Each row was made from one walk, in order. Every step used is in the known rows, and no mark comes twice. Write each row's walk.
Known rows:
bori > mivu > nebo > tukol > piro: [ 16.8 -11.2  21.6  28.8  -4.7  19.1 -29.8 -11.6 -16.8 -16.4  -0.5 -19.8
   7.8 -32.1  15.4   4.4   2.8   1.9  16.3 -19.4 -29.7  19.0   9.2  14.5]
bori > gisinen > piro: [ 25.1   0.3  10.9  39.9  15.7  -5.7 -25.4  17.2 -19.1 -16.8 -11.8   2.8
   2.1 -24.8  13.9  30.4 -21.0   1.9  -7.8  -9.1 -32.5  -7.7  11.3 -10.9]
bori > mivu: [ 25.5   0.3  23.1  38.9  13.7   6.6 -36.2   6.5 -11.8  -4.6 -10.9  -1.8
   5.2 -11.3   0.3  17.8 -12.0   4.0  25.8 -22.4 -12.5  -0.8  24.3  -4.9]
nebo > mivu > bori > gisinen: [ 30.9 -10.6  23.0  51.8 -22.3   0.9 -36.8  25.3  -9.4  -5.7  -6.9 -13.0
  -6.1 -38.7 -33.1  38.1   6.9   3.9 -13.6 -20.8  -0.8   0.5   5.5  -8.3]
nebo > mivu > bori: [  7.1  -9.3  28.3  31.7 -25.6   8.5 -28.5  17.8 -13.1 -11.1  -8.6 -23.4
  -8.3 -37.0 -29.7  23.4  17.1 -12.4 -20.9  -8.1   9.7  13.5   6.8  -7.4]
gisinen > bori > tukol: [-17.0  -8.2  31.9  38.0  -7.8   9.3  -7.8  -7.0 -30.7 -38.6  -9.5  -0.3
   1.5 -47.3  21.0  19.9  22.3  -7.8  32.7  -5.6 -16.9   4.1   5.5  13.4]
piro > tukol > nebo > mivu: [ -2.0 -28.6  20.7  41.3 -19.5  26.6 -24.0  34.6 -23.4 -17.3  -3.4 -21.0
   7.8  -9.8  -2.1  10.2 -13.1  -1.9 -20.6  -9.8 -11.3  29.5   9.8  -1.5]
mivu > nebo > tukol: [-10.8  -2.2  26.6  47.8  -2.8  13.9 -17.8 -12.2 -17.0 -25.3   6.6  -4.3
  16.0 -22.0   9.1  -3.3  18.7  -6.4  -2.8 -23.1 -24.2  26.4  24.7   8.2]
gisinen > bori > mivu > nebo > tukol > piro > rodis: [ 38.0 -11.6  26.2  20.3  -4.1  29.6 -12.6  -5.4 -19.6 -16.1 -17.5 -19.0
 -18.2 -36.8  18.4   5.2  17.7  13.5  22.2   4.4 -27.9  21.5  -1.7  -7.0]
gisinen > bori > mivu > nebo > tukol > piro: [  8.9 -16.9  25.6  30.5  -1.8  18.0 -24.2  -6.9 -21.1 -20.3  -6.0 -28.3
   2.3 -43.7  17.0   6.7  21.7   1.6  14.9  -9.9 -31.6  17.4   7.1  12.0]
tukol > piro > gisinen > bori > vefoz: [ 43.3  -6.0  16.8   7.3  16.2  20.7 -42.2  28.3 -25.0 -20.5 -11.5 -28.6
 -21.7 -53.7  32.3  26.7  31.0   6.2 -11.3 -21.7 -23.9   6.6 -14.8  20.6]
mivu > nebo > tukol > piro: [ 12.1 -13.8  19.1  27.9  -8.3  25.6 -20.7  -7.6 -18.4 -17.2   3.0 -14.5
   5.2 -37.8  18.5  -3.9   8.6  -4.5   6.3 -14.9 -29.6  22.9   2.9  23.0]
bori > gisinen > piro > tukol > nebo > mivu: [  5.1 -27.2  16.0  44.9 -17.0  14.2 -27.1  37.1 -26.8 -19.5  -8.8 -23.4
   7.4 -12.5   0.3  26.2 -24.0   3.3 -29.3  -7.9 -21.1  22.1   9.6 -13.4]
nebo > tukol > piro: [ 26.9 -22.7  19.9  24.5 -13.2  24.7 -25.2  -3.3 -19.7 -10.2   3.4  -9.4
   1.9 -46.1   7.6   0.6  12.9  -2.2  -6.1  -1.8 -25.5  19.5  -3.8  30.7]
tukol > nebo > mivu: [  6.3 -25.2  13.1  31.9 -11.8  25.8 -24.8  23.8 -15.3 -11.3  -3.4 -18.6
   5.1  -0.9 -11.8   5.9 -21.0  -0.8 -38.3 -13.0  -6.2  22.7  19.0  -7.7]
nebo > tukol: [  8.1 -14.2  28.2  43.0 -10.5  14.0 -22.5  -4.8 -18.7 -19.6   7.7  -0.8
   9.2 -34.0  -3.4   4.0  23.9  -4.2 -17.4  -5.8 -18.0  20.9  14.9  17.3]
nebo > mivu: [  8.6 -16.3  15.7  28.5  -8.2  20.6 -20.8  26.8 -16.0  -0.6  -1.3 -12.4
   2.3 -22.4 -21.3  18.7 -12.1  -7.3 -25.5  -9.2  -8.9  16.2  10.0  -8.0]
tukol > piro > gisinen > bori: [ 31.1 -19.7  17.0  17.2  -1.0  28.6 -28.3  37.2 -24.4  -8.6 -14.2 -15.4
 -22.9 -53.2  18.0  19.4  19.4  -6.6   2.2  -8.4 -24.0  -7.7  -3.6  25.1]
gisinen > piro > tukol > nebo > mivu > bori > vefoz: [ 10.3  -2.3  27.1  19.8  -5.8   2.0 -42.5  20.5 -26.0 -40.2 -13.1 -45.0
  -7.6 -37.1  15.2  30.9  18.9   4.0 -33.0 -14.4  -3.9  32.1  -6.1 -10.3]
piro > tukol: [  5.2  -9.5  30.7  49.5  -6.6  19.4 -18.3  30.3 -27.6 -16.3  -5.9   4.0
   4.0 -37.1  21.2  12.3   6.4  -8.5  32.9 -12.4 -22.1  17.8  -1.4  22.1]
bori > gisinen > piro > tukol > nebo: [  8.4 -17.2  18.8  53.5  -0.1   9.9 -27.9  26.0 -27.8 -33.0 -11.8  -4.6
   7.9  -9.8  35.5   9.5 -18.9   4.9   1.5 -13.2 -30.4  15.1  12.6   5.3]
piro > gisinen > bori > tukol > nebo > mivu: [ -4.3 -26.3  20.4  26.8 -29.2  24.6 -27.6  21.0 -28.0 -27.0  -6.6 -25.8
  -2.1 -14.0   1.9  22.1  -9.5  -3.9 -28.8 -12.1 -11.2  16.5  15.3  -0.1]

Which walk is each row?
[  2.8   9.3  22.9  40.0  17.7  10.4 -31.6  15.4 -14.9 -17.0 -15.7 -16.8
  -1.9 -12.7  21.4  19.4  -0.4  -4.0  33.7 -40.6 -25.0  -3.0  30.0 -10.1]  piro > gisinen > bori > mivu > nebo
[ 45.8  -6.1  16.7  28.7 -11.3  11.1 -21.6  17.0 -18.4 -20.7 -23.8 -14.4
 -21.1 -14.6   2.1  26.1 -16.9  13.5 -23.4   5.5 -15.5  12.6   3.7 -33.7]  tukol > nebo > mivu > bori > gisinen > piro > rodis
[ 17.6  -7.8  15.5  37.4  -6.3  -7.8 -34.8  17.5 -17.9 -24.1 -16.0 -21.6
  -2.2 -22.9  -1.4  34.7 -14.8   4.2 -36.4  -8.2 -15.6   1.5  14.2 -22.4]  tukol > nebo > mivu > bori > gisinen > piro
[ -2.0  -4.7  26.3  38.6   1.9   7.8 -14.1  29.2 -33.5 -25.7 -12.1  -2.6
   3.8 -38.2  33.0  23.0  -2.5 -11.5  19.6   0.6 -32.0  14.9  -1.6   7.9]  gisinen > piro > tukol
[ 59.7 -10.3  14.6  13.5  -3.3  39.0 -12.3  11.5 -15.6  -2.0 -15.9   3.5
 -21.0 -29.5  17.7  -1.2 -10.7   7.3  21.2   0.7 -20.6  14.1 -12.9   5.8]  tukol > piro > rodis
[  6.6 -10.1  28.4  48.7 -19.5  -3.2 -25.2  38.1 -30.7 -25.2 -13.3 -19.3
  -1.4 -47.7   5.2  46.8   4.3  -5.5   0.5  -0.8 -23.9  15.5  -6.4  -7.2]  nebo > mivu > bori > gisinen > piro > tukol
[ 37.3  -8.2  13.0  19.0 -19.9  32.7 -41.6  19.0 -21.1  -8.8   3.7 -11.2
  -7.5 -30.5  21.6   9.1  -1.5  -7.0  -3.4 -31.3 -30.9   9.5   3.2  33.4]  mivu > nebo > tukol > piro > gisinen
[ 26.7 -25.4  22.3  21.2 -11.4  26.5 -28.7  26.4 -25.5 -13.6  -7.3 -19.7
 -18.9 -59.3  14.5  20.1  36.4  -5.6 -10.3  -3.2 -29.8   2.6  -1.9  29.2]  nebo > tukol > piro > gisinen > bori
[ -9.0 -22.4  18.7  32.2 -24.7  22.6 -22.4   8.0 -23.7 -26.6  -1.6 -15.7
  10.7  -3.6  -2.1  11.9 -21.3  -1.9 -21.8 -13.4  -6.1  22.4  17.8  -3.2]  bori > tukol > nebo > mivu
[ -5.3 -15.1  30.1  34.3 -28.1   6.6 -29.8  24.6 -23.9 -30.7 -15.6 -35.5
  -6.3 -28.7  -6.4  22.8   7.7  -9.3 -27.8  -0.4   0.3  21.9   7.6 -10.9]  gisinen > piro > tukol > nebo > mivu > bori
[-11.2  -2.8  34.0  32.6 -40.1   5.4 -22.9  -6.6 -26.4 -35.1  -5.7 -14.3
   1.7 -39.3 -10.4  30.3  12.4 -12.3   8.9  -9.2   4.5  14.4   5.5   5.3]  nebo > mivu > bori > tukol
[ -9.2   7.6  26.2  45.9  25.6   6.5 -23.6   4.5 -13.1 -20.3 -17.1 -16.8
   5.3 -15.5  17.7  13.1   5.3  -2.2  40.2 -34.4 -22.7   2.4  29.9 -16.4]  gisinen > bori > mivu > nebo
[  2.7 -20.6  24.1  51.7  -6.2  25.2 -25.2  22.2 -24.7 -28.5  -7.3  -1.1
   8.4  -8.0  30.5  -8.5  -8.7   0.7  10.1 -18.6 -16.7  22.4  13.9  19.0]  piro > tukol > nebo
[  8.1 -15.6  24.6  54.5 -10.5   4.7 -32.3  21.6 -25.6 -37.4 -15.9 -11.7
   2.4 -18.1  27.2  13.8  -5.0   3.1  -1.8 -12.9 -20.5  14.3  11.0   3.1]  mivu > bori > gisinen > piro > tukol > nebo
[ -0.8 -19.9  32.6  40.4 -33.7  14.9 -31.5  25.1 -20.3 -23.7 -11.3 -30.4
  -5.2 -28.7 -14.2  16.3  14.9  -7.4 -21.8  -8.8   7.8  25.4   7.4  -2.3]  piro > tukol > nebo > mivu > bori
[ 13.5  -8.3  30.1  39.8  18.4   4.2 -28.2  12.8 -16.0 -11.5 -18.2 -15.0
  -3.0 -32.0  -1.0  25.0  14.7   4.2  24.1  -9.5 -17.2  -5.1  21.1  -9.0]  gisinen > bori > mivu
[ 41.2  -7.2  13.5  13.2 -25.1  30.8 -41.7  18.4 -27.7 -13.2  -2.3  -0.5
 -10.7 -32.8  27.5  21.3 -17.9  -8.2  18.8 -27.1 -24.3  -2.0  -5.7  40.7]  bori > tukol > piro > gisinen
[-11.3  -4.0  34.2  49.0   2.4   5.6 -21.8 -13.2 -18.4 -28.8  -2.6 -18.6
  11.9 -28.3   7.7  10.6  31.2  -0.2   8.8 -18.9 -25.3  19.3  30.1  -5.6]  gisinen > bori > mivu > nebo > tukol
[ 38.1 -12.2  22.8  13.1 -12.8  34.6  -4.3  -0.8 -27.2 -21.9 -19.5  -2.4
 -22.0 -46.4  26.2   9.2   6.5   7.7  36.2  10.1 -22.1  12.8 -16.0   9.2]  gisinen > bori > tukol > piro > rodis
[-17.5 -27.6  21.3  31.1 -22.5  20.5 -16.2   9.6 -27.0 -31.4  -7.6 -23.7
   5.7 -16.2  -1.1  15.6  -5.0  -2.0 -21.7  -5.3  -7.1  19.8  15.6  -5.7]  gisinen > bori > tukol > nebo > mivu
[ 26.3  -4.0  21.9  13.6  10.1  18.8 -39.1  15.2 -25.6 -31.1  -5.9 -36.0
 -15.2 -52.7  36.0  22.8  40.6   5.3 -13.7 -26.3 -30.6  17.5  -7.9  17.2]  mivu > nebo > tukol > piro > gisinen > bori > vefoz
[ 27.6  10.2  27.5  23.3   6.8   3.5 -44.1   6.3 -14.0 -27.9  -8.5 -20.9
 -10.0 -43.6   9.1  19.4  30.5   3.6  -8.6 -25.9   1.5  15.5  -3.9   6.1]  mivu > bori > vefoz
[ 48.9 -16.7  14.0  15.8 -23.8  31.7 -44.9  22.7 -22.4  -3.7   3.7  -8.2
 -11.4 -39.2  13.6  14.3   1.7  -6.8 -14.2 -19.8 -28.2   8.5  -2.2  40.2]  nebo > tukol > piro > gisinen
[ -1.8 -15.6  20.3  42.6   0.4  14.2 -24.1  21.6 -29.5 -35.6 -12.3  -6.5
   7.2  -8.0  40.8   1.6 -16.0  -2.6  -0.4  -8.5 -26.0  19.4  14.4   6.0]  gisinen > piro > tukol > nebo
[ 45.6  -7.6  19.1  13.9 -16.5  35.0 -10.3  -4.7 -24.0 -17.8 -14.4   5.3
 -17.0 -31.7  26.8   4.6 -10.7   7.2  36.9   1.1 -19.8  16.0 -15.4  10.3]  bori > tukol > piro > rodis
[ 34.6 -16.7  28.4  27.7  -4.1  13.1 -42.7  16.0 -22.1 -10.6 -13.0 -26.6
 -11.4 -40.0   5.3  30.8  21.2   3.9   8.1  -9.9 -26.6  -0.3  12.5  10.4]  nebo > tukol > piro > gisinen > bori > mivu
[ 39.1   5.2  14.7  16.2  10.8  18.6  -6.5   9.7 -20.9 -16.4 -20.5   4.9
 -16.8 -19.8  23.5  12.0 -17.1   3.1   2.3   9.1 -24.0   8.9   1.0 -19.2]  gisinen > piro > rodis
[ -0.9  -5.6  28.6  31.7 -16.9  14.6 -21.3   7.9 -34.0 -35.0  -8.8  -1.5
  -6.1 -44.6  23.6  28.7  15.9  -9.5  24.3 -14.1 -20.0  -1.5   6.0  23.2]  piro > gisinen > bori > tukol
